Known rows, with every way that one mark hangs from another
j125[j826[j266[j707 j895]]]: [ 3.25  7.54  0.24 -0.38 -0.49 -1.83 -1.82 -1.73 -1.15  1.35 -2.61  0.09
  2.03  2.59  4.29  3.53 -0.82 -1.47 -3.93  0.10  6.21 -2.49]
j895[j266[j826[j125]] j707[j814]]: [-1.00 -6.52  1.78 -0.36  1.19 -1.36  0.43 -1.63  2.52  1.44  0.84  2.76
 -4.19  2.03 -1.38 -1.87 -1.68  3.51 -2.29 -4.66 -3.76  1.92]
j814[j895]: [-0.01 -1.96  0.26 -1.10  2.16 -0.66  0.49 -3.25  2.25  0.94 -1.96  0.89
  1.17  2.13  3.36 -0.36 -1.55  2.76 -0.16 -3.75  0.57 -3.39]
j895[j266 j707[j814]]: [ 0.01 -3.49  1.18 -0.85  2.06 -1.07  3.73 -1.06  5.43  2.00 -1.84  2.27
 -7.60  1.18 -1.36 -0.20 -1.46 -0.48 -3.71 -4.91 -1.68  2.17]
j814[j895[j707[j266[j826]]]]: [-2.14 -2.63 -0.61 -0.72  0.96 -1.57 -1.63 -2.19 -1.70  1.90 -1.07  1.48
 -2.87  2.49  0.13 -0.73 -1.91  0.71 -5.18 -4.33  0.52 -0.33]
j266[j707[j895] j826[j125]]: [-2.77 -1.03 -0.94 -0.83 -1.15 -1.47 -2.71 -1.67 -0.28  3.53  1.92  2.49
  5.51 -0.79  2.17 -0.49 -2.70  2.35 -1.06 -1.85 -2.21 -3.07]
j266[j895[j707[j814]]]: [-1.69 -2.13 -0.16 -0.15  1.59 -1.95  3.74 -1.21  3.63  1.14 -2.04  0.88
 -0.02 -1.54  0.17  2.17 -1.84  0.02 -5.64 -2.44  0.64  2.24]
j814[j895[j707]]: [-0.51 -3.72  1.14 -0.47  3.93 -1.74  2.74 -1.92  3.29  0.85 -2.75  1.40
 -1.05  0.84  1.71 -0.67 -2.74 -0.08 -5.89 -4.14  0.51 -3.86]
j814[j895[j266[j826] j707]]: [ 0.39 -4.64  1.92 -1.07  0.32 -0.58 -0.29 -2.48 -1.21  0.06 -1.67  1.28
 -5.94  4.87  0.20  0.58 -0.86  1.10 -5.43 -2.93  0.13 -0.78]
j826[j125 j266[j895]]: [ 1.30 -0.03  1.51  0.16  3.52 -3.11 -2.25 -3.66  0.16  0.86 -2.54  1.04
  2.18  2.01  1.42  3.16 -1.39  4.59 -0.99 -2.02  1.20 -1.82]
j266[j826 j895[j707[j814]]]: [-2.27 -3.44 -0.73 -0.55 -0.46 -1.84  0.16 -1.27 -1.45  0.73 -0.17  0.84
  0.45  0.42  0.51  3.31 -0.79  0.85 -4.89 -1.68 -0.52  3.09]
j826[j266]: [ 2.16  0.36 -0.46 -1.32  3.00 -2.67 -2.59 -2.16  0.26  1.75 -1.99  1.67
 -3.59  3.68  2.15  2.49 -0.39  1.32 -0.35 -4.01 -1.02 -1.95]
j125[j826[j266[j895[j707]]]]: [ 2.75  3.39  1.36  0.25  2.76 -3.07  0.70 -0.84 -0.25  0.37 -2.35  0.65
 -1.77  1.84  2.45  4.31 -0.19 -1.23 -6.40 -2.25  4.69 -0.77]
j895[j707[j266[j826] j814]]: [-2.89 -3.10 -2.30 -1.03 -0.09 -2.00 -1.02 -0.60 -0.43  3.14  0.51  2.37
 -4.49  0.67 -1.18 -0.39 -1.51  0.28 -2.79 -5.09 -2.42  3.70]
j125[j826[j266]]: [ 3.58  3.49 -0.22 -0.82  2.47 -2.29 -2.07 -1.23  0.62  1.41 -0.61  1.31
 -1.87  3.68  4.52  1.86  0.59  1.31  0.72 -4.49  1.70 -2.65]
j707[j895]: [-2.23 -0.32 -1.45 -1.03  1.95 -1.21  1.76 -1.52  2.58  3.04  0.19  1.98
 -0.09 -1.35  2.34  1.78 -0.79  1.58  0.91 -3.50 -1.90 -1.32]
j266[j826 j895]: [-0.18 -1.09 -1.25 -1.19 -0.75 -0.92 -5.40 -3.16 -3.60  0.66  0.16  0.14
  0.83  2.27  2.36  5.15  0.06  3.96 -0.30 -0.07  1.24  0.10]
j895[j266[j826] j707]: [ 0.82 -3.93  0.88 -1.41  1.02 -0.97 -3.06 -1.57 -0.34  1.47 -0.20  1.93
 -8.56  3.66 -0.85  2.23 -0.46  1.27 -3.97 -2.82 -0.93  0.40]
j707[j814 j895[j266]]: [-2.31 -0.16 -0.51 -1.02 -0.08 -0.16  5.46 -1.57  4.32  2.71 -0.28  2.21
 -3.55  0.78 -0.04  0.25 -0.04  0.89  1.76 -4.00 -2.66  3.61]

Rows
[ 1.05 -2.29  1.12 -1.17 -1.42 -0.20 -5.28 -3.03  0.52  2.29  0.32  1.94
 -2.04  3.48  0.58 -0.81 -2.23  3.87 -0.79 -1.72 -0.30 -2.80] -> j895[j266[j707 j826[j125]]]
[-0.36  6.74 -1.50 -0.48 -1.65 -2.23  4.50  0.60  2.06  3.18 -0.65  1.95
  3.60  0.53  4.21 -0.54 -0.60 -3.83 -2.01 -3.80  0.40 -0.03] -> j125[j826[j266[j707[j814 j895]]]]
[-2.66 -0.22 -1.26 -0.67  0.30 -0.81  3.16 -3.00  3.43  2.37 -2.16  1.41
 -0.18  1.44  0.99 -2.98 -1.76  1.85  1.41 -5.50 -0.23  1.41] -> j707[j266 j814[j895]]
[-1.06 -3.18  0.25 -0.26  0.70 -1.37 -4.99 -3.85 -1.75  0.82  0.96  0.73
  4.02  1.22  1.96  2.89 -1.22  7.04  1.04 -0.93  0.41 -1.48] -> j266[j826[j125] j895]
[-0.54 -4.78  0.30 -1.29 -0.46 -0.96  0.44 -0.94  1.01  1.44  0.28  2.18
 -7.21  3.18 -1.02  0.75 -0.40  0.45 -2.96 -3.97 -2.86  3.58] -> j895[j266[j826] j707[j814]]
[ 2.81  5.08  0.35 -0.24  1.36 -2.08 -1.46 -2.27 -1.69  0.52 -1.77  0.07
  0.33  3.23  4.05  4.67  0.98  1.67 -0.70 -1.82  4.59 -0.99] -> j125[j826[j266[j895]]]
[-3.31 -3.38  0.17 -0.49 -1.38 -0.56  2.28 -2.31  1.79  2.33  2.38  2.75
  0.09  1.74  0.00 -1.06 -0.35  4.42  3.45 -4.06 -4.82  3.26] -> j707[j814 j895[j266[j826[j125]]]]
[-2.95 -5.33  0.64  0.33  0.66 -2.40  0.47 -1.88  0.18  0.82  0.41  1.39
  3.46 -0.74  0.19  0.82 -2.16  3.89 -4.01 -2.37 -1.64  1.43] -> j266[j826[j125] j895[j707[j814]]]
[-4.69  1.70 -3.19 -0.74  0.19 -1.27  4.30 -1.32  3.86  4.46 -0.07  2.37
 -1.06 -1.97 -0.12 -1.11 -1.09  0.69  2.14 -5.17 -2.51  4.12] -> j707[j266 j814 j895]
[ 1.04  2.94  0.70  0.45  1.51 -3.04  4.03 -0.21  1.07  0.52 -2.22  0.76
  0.35  1.09  2.36  2.55 -0.21 -1.88 -5.77 -3.18  2.89  1.99] -> j125[j826[j266[j895[j707[j814]]]]]
[-2.10 -0.94 -0.73 -0.09  0.09 -1.42 -5.44 -4.15 -2.43  2.20  0.66  1.07
  1.37  0.84 -0.11  1.78 -1.34  6.77  1.38 -1.71  1.29  0.79] -> j707[j266[j826[j125] j895]]
[-3.70  0.41 -3.15 -1.52 -4.18 -1.00  0.49 -0.54 -0.68  3.43  1.34  2.05
  4.06 -0.36  2.48  0.33 -1.32 -0.99 -0.99 -2.20 -3.02  1.18] -> j266[j707[j814 j895] j826]
[-1.53 -1.55 -1.38 -1.49 -3.68 -0.50 -0.38 -2.18 -0.72  1.18 -0.91  0.95
  4.76  3.04  3.77 -1.81 -2.14  0.15 -2.39 -2.26 -0.55 -0.75] -> j266[j707[j814[j895]] j826]
[-4.38 -0.80 -1.70 -0.42  0.32 -1.73 -2.47 -2.56 -0.67  4.16  2.43  2.84
  1.14 -0.81  0.10 -0.48 -1.34  5.09  2.60 -4.36 -2.80  0.46] -> j707[j266[j826[j125]] j895]
[-1.96 -1.42 -0.39 -0.29 -3.15 -1.25 -2.24 -2.71 -0.11  1.57  0.17  0.85
  7.44  0.08  1.85  0.27 -2.87  3.47 -1.72 -0.18  0.23 -0.02] -> j266[j707[j814] j826[j125] j895]
[-1.36  0.56 -2.04 -1.19 -4.60 -0.83 -2.27 -2.10 -1.88  1.49 -0.58  0.28
  4.42  1.36  2.41  2.59 -1.36  0.44 -2.61  0.66  0.85  1.56] -> j266[j707[j814] j826 j895]
[ 0.57 -2.46  2.34 -0.81 -2.14  0.16 -2.49 -4.02  0.15  1.07 -1.06  1.46
  1.32  4.78  1.66 -2.51 -2.65  3.52 -2.41 -1.68  0.86 -3.83] -> j814[j895[j266[j707 j826[j125]]]]
[-0.09 -6.60  3.67 -0.12  2.10 -0.81 -0.26 -3.11  0.84  0.21 -0.89  1.92
 -2.63  4.00 -0.17 -1.86 -2.08  3.79 -4.80 -3.75 -0.65 -2.22] -> j814[j895[j266[j826[j125]] j707]]
[-0.57 -1.10  0.08 -0.49 -1.51 -1.18 -5.21 -3.29 -1.69  1.71 -0.10  0.66
  5.96  0.51  2.12  2.04 -2.69  4.20 -2.45  0.72  1.94 -2.90] -> j266[j707 j826[j125] j895]
[-1.25 -0.58 -0.75 -1.51 -1.33 -0.14 -1.51 -2.25 -1.92  2.28  1.58  1.96
 -4.64  3.09  0.70  3.08  0.91  2.50  1.76 -2.17 -2.10  1.80] -> j707[j895[j266[j826]]]
[-3.57 -4.54 -0.77 -0.14  1.36 -2.50 -1.09 -1.07  2.01  3.25  1.23  2.97
 -1.15 -0.58 -1.59 -3.17 -2.84  3.31 -2.05 -6.08 -3.89  1.91] -> j895[j707[j266[j826[j125]] j814]]
[ 0.75 -3.10  2.86 -0.48  2.82 -0.50  3.13 -2.46  3.43  0.64 -3.47  1.48
 -6.31  2.99 -0.17 -0.56 -1.96  0.03 -5.76 -3.96  1.32 -1.74] -> j814[j895[j266 j707]]
[ 2.29  5.26 -0.68 -0.91 -1.16 -2.06  0.50 -0.16  2.39  2.31 -1.37  1.51
  1.30  2.58  4.46 -0.80 -0.86 -2.54 -1.68 -3.86  1.55 -0.86] -> j125[j826[j266[j707[j814]]]]
[-5.45  0.51 -3.98 -1.13 -2.22 -1.26  0.88 -1.30 -0.99  4.09  1.97  2.31
 -0.56 -0.19  0.37  0.09  0.06  1.48  2.47 -4.46 -3.55  5.02] -> j707[j266[j826] j814 j895]
[-1.09 -5.21  1.97 -0.44 -0.96 -0.17  1.13 -3.95  1.11  0.31  0.07  1.72
  0.94  5.35  1.22 -2.88 -0.82  5.72  2.16 -4.15 -2.55  0.68] -> j707[j814[j895[j266[j826[j125]]]]]
[-0.62 -2.42  1.88  0.83  4.16 -4.10  3.30 -1.61  2.78  1.01 -2.77  1.78
  2.25  0.00 -0.49  0.99 -2.39  1.27 -5.91 -3.58 -0.78  0.78] -> j826[j125 j266[j895[j707[j814]]]]
